Each row was made from one small tree. The marks that hang from a mark follow it in brackets, in alphabetical order. Every link used is in the known rows. Write each row's tree.
Known rows
L{C{G{P{Q}}} Y}: [-36  18  13  34  19  36  -2  -2  -9   3  -7  32  -9  16   8 -26  13 -20
 -27 -25 -43 -14  33]
Y{L{C{G{P}}}}: [-24   3 -19  15  27  23  19 -12  35 -14   0  13  23   6   6 -31   9 -13
 -19 -22 -27  -9  60]
Q{Y{L}}: [ -2 -12  -4 -18  -3  24  -7   2  14   6  31  -6   1  -4  -7 -22 -22 -18
  -7  13 -27  -2   3]
P{L}: [ -3  -2  17  -7  12  44   8  -1  18  -6   3   3   5   5   6  -8  -4 -13
   3   4   7   1 -16]
L{C{G{P}} Y}: [-35  16  -1  37  26  32   1   1   1   0  -4  25  -3  14   5 -15  15 -12
 -20 -31 -22  -8  44]
N{L{C{G}} Q{Y}}: [-22   9 -78  19 -11   2 -43   3   9  18  51  15 -12   3   2 -27  -4 -72
 -51 -18 -23  18  71]
D{L{C{G{P}} Y}}: [-36  25   4  33  26  21  -7  17  -4   0 -13  25   1  15  -3 -14  16  -9
 -22 -22 -11 -15  53]
Q{Y}: [-11  -9  -3   1 -15  12 -12   6 -12  14  26  -2  -3   0 -13 -14  -4 -19
  -5   1 -13   3   3]
D{L{C{G}}}: [-17  16 -20  34  23 -10  -7  11  10  -6   7  13  25   6   0 -17  19 -23
 -16 -16   8  -7  77]
C{G{P{Q{Y{L}}}}}: [-36  -8   7  -8  -8  32   4 -13  11   1  13  25   2   5 -13 -44  -8 -26
 -32  -3 -62 -21   8]
G{L}: [-16  -4  -2 -11  20  29   0  -3   2 -11   6  11   3   9   1 -20  -4 -26
  -6  18   0  -6   5]
N{L Q}: [  2  11 -46 -17 -20 -12 -32   1   6  11  12   4 -31  -2   6   5 -15 -26
 -31   7  -7  15   4]
C{G L{Y}}: [-40  17 -16   7  45  27  -8  -8   8 -12  11  31  -6  17   2  -5  -8 -38
 -20  -2 -23 -23  29]
G{C{L{Y}} P{Q}}: [-49  11   9   4  24  69  -8  -2  -8 -10  -4  43 -10  19  -6 -25   0 -40
 -36   2 -41 -27  15]
P{Q}: [ -2   1  15  -2  -4   4  -5  -3  -9   2  -2   9  -7   2   2 -11   0  -8
  -7   6 -20  -5 -10]
C{G{P{L Q}}}: [-36   0  29   4  10  54  19 -15  17 -11 -18  36   5  13   1 -30  11 -22
 -21 -13 -28 -20 -10]
N{L}: [  3  13 -26  -8   2 -11 -13   0   9   4  12 -12 -19  -6  -5 -11   2 -13
 -18   7  -7   6  -3]
G{C{L} P}: [-43  -1 -22   3  17  48   8  -8  12 -15  -2  29  19  13 -13 -23  11 -33
 -27  -6 -11 -18  39]
D{L{C Y}}: [ -4  23   8  20  25  13 -25  30 -12   9   4   2  -7  10   5  -2   1  -9
  -5   0   4   1  38]
L{Y}: [ -3  10  17   3  10  19 -11   9 -10   3   1   6 -22   3   6   9 -11  -1
  -2   3  -9  -3 -14]
Y{L{C{G}}}: [ -6   3 -28  19  37  11   7  -9  40 -16  20   7  26   1  15 -26   1 -24
 -15 -12 -18  -4  69]
G{C P}: [-22  -5  -1  12  -6  36  10  -2   6 -10 -11  20  14   0  -8 -17  14  -6
 -22 -15  -3 -11  24]
D{L{Y}}: [ -5  18  24  -2  10   7 -22  23 -14   6  -7   6 -18   5  -3  10 -10   3
  -4  13   2 -12  -4]
L{C}: [  0   4 -14  22  14   6  -3   5   4   3  11  -4  12   5   7 -13  11 -13
  -1 -12   3  10  42]
N{L Q{Y}}: [ -8   3 -51 -18 -34   1 -44   7  -5  27  39   2 -34  -1  -8  -9 -20 -46
 -37   7 -19  18   4]
C{G{P} L{Y}}: [-57  17  -9   5  35  39   3 -10   4  -9 -10  38  -8  23  -4 -11   1 -27
 -24 -12 -32 -26  21]

Which tree is each row?
[-38 -10  -1   2  14  66  10  -5   9 -20  -2  30  17   8  -8 -37   7 -34
 -28   5  -3 -17  31]  G{C L P}
[ -2 -10 -40  -7 -11  30 -29   7  14  15  43   5   1   5  10 -16 -26 -48
 -22   1 -25  19  50]  N{Q{Y{L{C}}}}
[-37   8  30   7  23  68  12  -5  16  -9 -14  32 -10  15   5 -10  -1 -14
 -15 -16 -17 -18 -13]  C{G{P{L{Y}}}}
[-54  10  27   0  25  60   1  -8  -8 -12 -11  49 -17  21   1 -32  -3 -32
 -32   5 -44 -31  -2]  C{G{L{Y} P{Q}}}
[-22   9  28  14  29  81   5   8   7   5  -5  11  -9  19  12 -16   5 -14
  -5 -16 -10   4   3]  G{P{L{C Y}}}
[-29  -2   2  29  20  60  -8  -3  11   2  39  23  17  12   2 -51   6 -66
 -24 -14 -27  -2  42]  P{L{C{G}} Q{Y}}
[-35   1   8   5  21  53   5  -4  -8  -3  -5  22   3  21   3 -46  14 -34
 -20   5 -26  -5  27]  G{L{C} P{Q}}
[-60  -7   7   0   0  52   0 -11 -10  -1  13  42   0  18 -18 -56   3 -53
 -37   3 -46 -23  13]  C{G{L P{Q{Y}}}}
[-34  -6 -22  16  12  37   6  -6  23   2  27  13  21   6  -6 -46   5 -32
 -26 -21 -39  -5  61]  Q{Y{L{C{G{P}}}}}
[-36 -16  27   3 -10  93   1   0   2   1  15  30   8   7 -15 -49   4 -46
 -32  -5 -29 -13  -3]  G{C P{L Q{Y}}}
[-46   9  -5   4  30  68  -5   0   3 -12  -1  33  -2  16  -7 -15   0 -32
 -28  -3 -21 -23  28]  G{C{L{Y}} P}
[-20  13   9  32  50  63  -3   2  23  -9  17  21   5  13  21 -18   2 -39
 -12 -19  -6  -2  38]  P{L{C{G} Y}}
[-35   8   3   5  39  43  -7  -4   5 -17  11  33  -9  13   8 -16 -11 -38
 -21   8 -15 -20  19]  C{G{L{Y}}}
[-60  18   8   4  30  42  -2 -14  -4  -7 -11  47 -16  25  -2 -20   1 -34
 -31  -6 -52 -31   7]  C{G{P{Q}} L{Y}}
[-13  18 -73  18   3 -11 -30  -3  20   3  26  17  -9   3  15 -13   1 -54
 -45 -18 -11  15  71]  N{L{C{G}} Q}
[-20  26  -3  36  35   8 -19  20   0  -1   7  19   4   9   7  -7   7 -22
 -18 -13  -2 -10  63]  D{L{C{G} Y}}
[-51 -17   9  -2  -6  80  -6  -2 -13  -4  20  37   7  10 -20 -60   3 -58
 -41  12 -35 -19  22]  G{C L P{Q{Y}}}
[-42   0  15   3  25  86  -2   4  -1 -16  -2  35  -5  12  -3 -28  -2 -32
 -30   8 -12 -21  18]  G{C L{Y} P}
[-26  -8  30   3   3  83  12  -7  14 -14  -9  31  10   6  -2 -35   8 -27
 -25  -3 -18 -15  -5]  G{C P{L Q}}
[ -4  -5  -5   2   7  32 -15   3   7  10  41  -3   7   3   2 -43 -11 -39
 -16   8 -46   4  33]  P{Q{Y{L{C}}}}
[-24   1   6   5  36  73 -13   6   3 -18  17  29  -1   6   6 -23 -11 -44
 -25  18  -3 -17  26]  G{C L{Y}}
[ -2  -7 -20   3  13  29  -9   6  16   8  43 -12  13   1   0 -33 -10 -32
  -8   0 -24   9  45]  Q{Y{L{C}}}
[-17  17 -11  39  36  18  -9   4   5  -4  15  18   1   8  14 -10   6 -26
 -15 -22 -13  -4  53]  L{C{G} Y}
[-44   3  29   0  20  88  -6   1 -11 -14  -5  44 -12  14  -1 -37  -4 -40
 -37  13 -32 -26   7]  G{C L{Y} P{Q}}
[  3  15 -61   4  -6  -5 -35   6   9  13  22  -1 -20   3  15  -6  -4 -40
 -32  -5  -5  26  46]  N{L{C} Q}
[-38  12  24   8  31  72  -7   3 -17   1  -3  27 -18  26   8 -36   2 -32
 -22   7 -36  -9  13]  G{L{C Y} P{Q}}
[-16  -5 -31  18  20  23  -5  -3  27  -1  44   6  24   1   2 -40  -4 -44
 -20 -13 -29  -2  69]  Q{Y{L{C{G}}}}
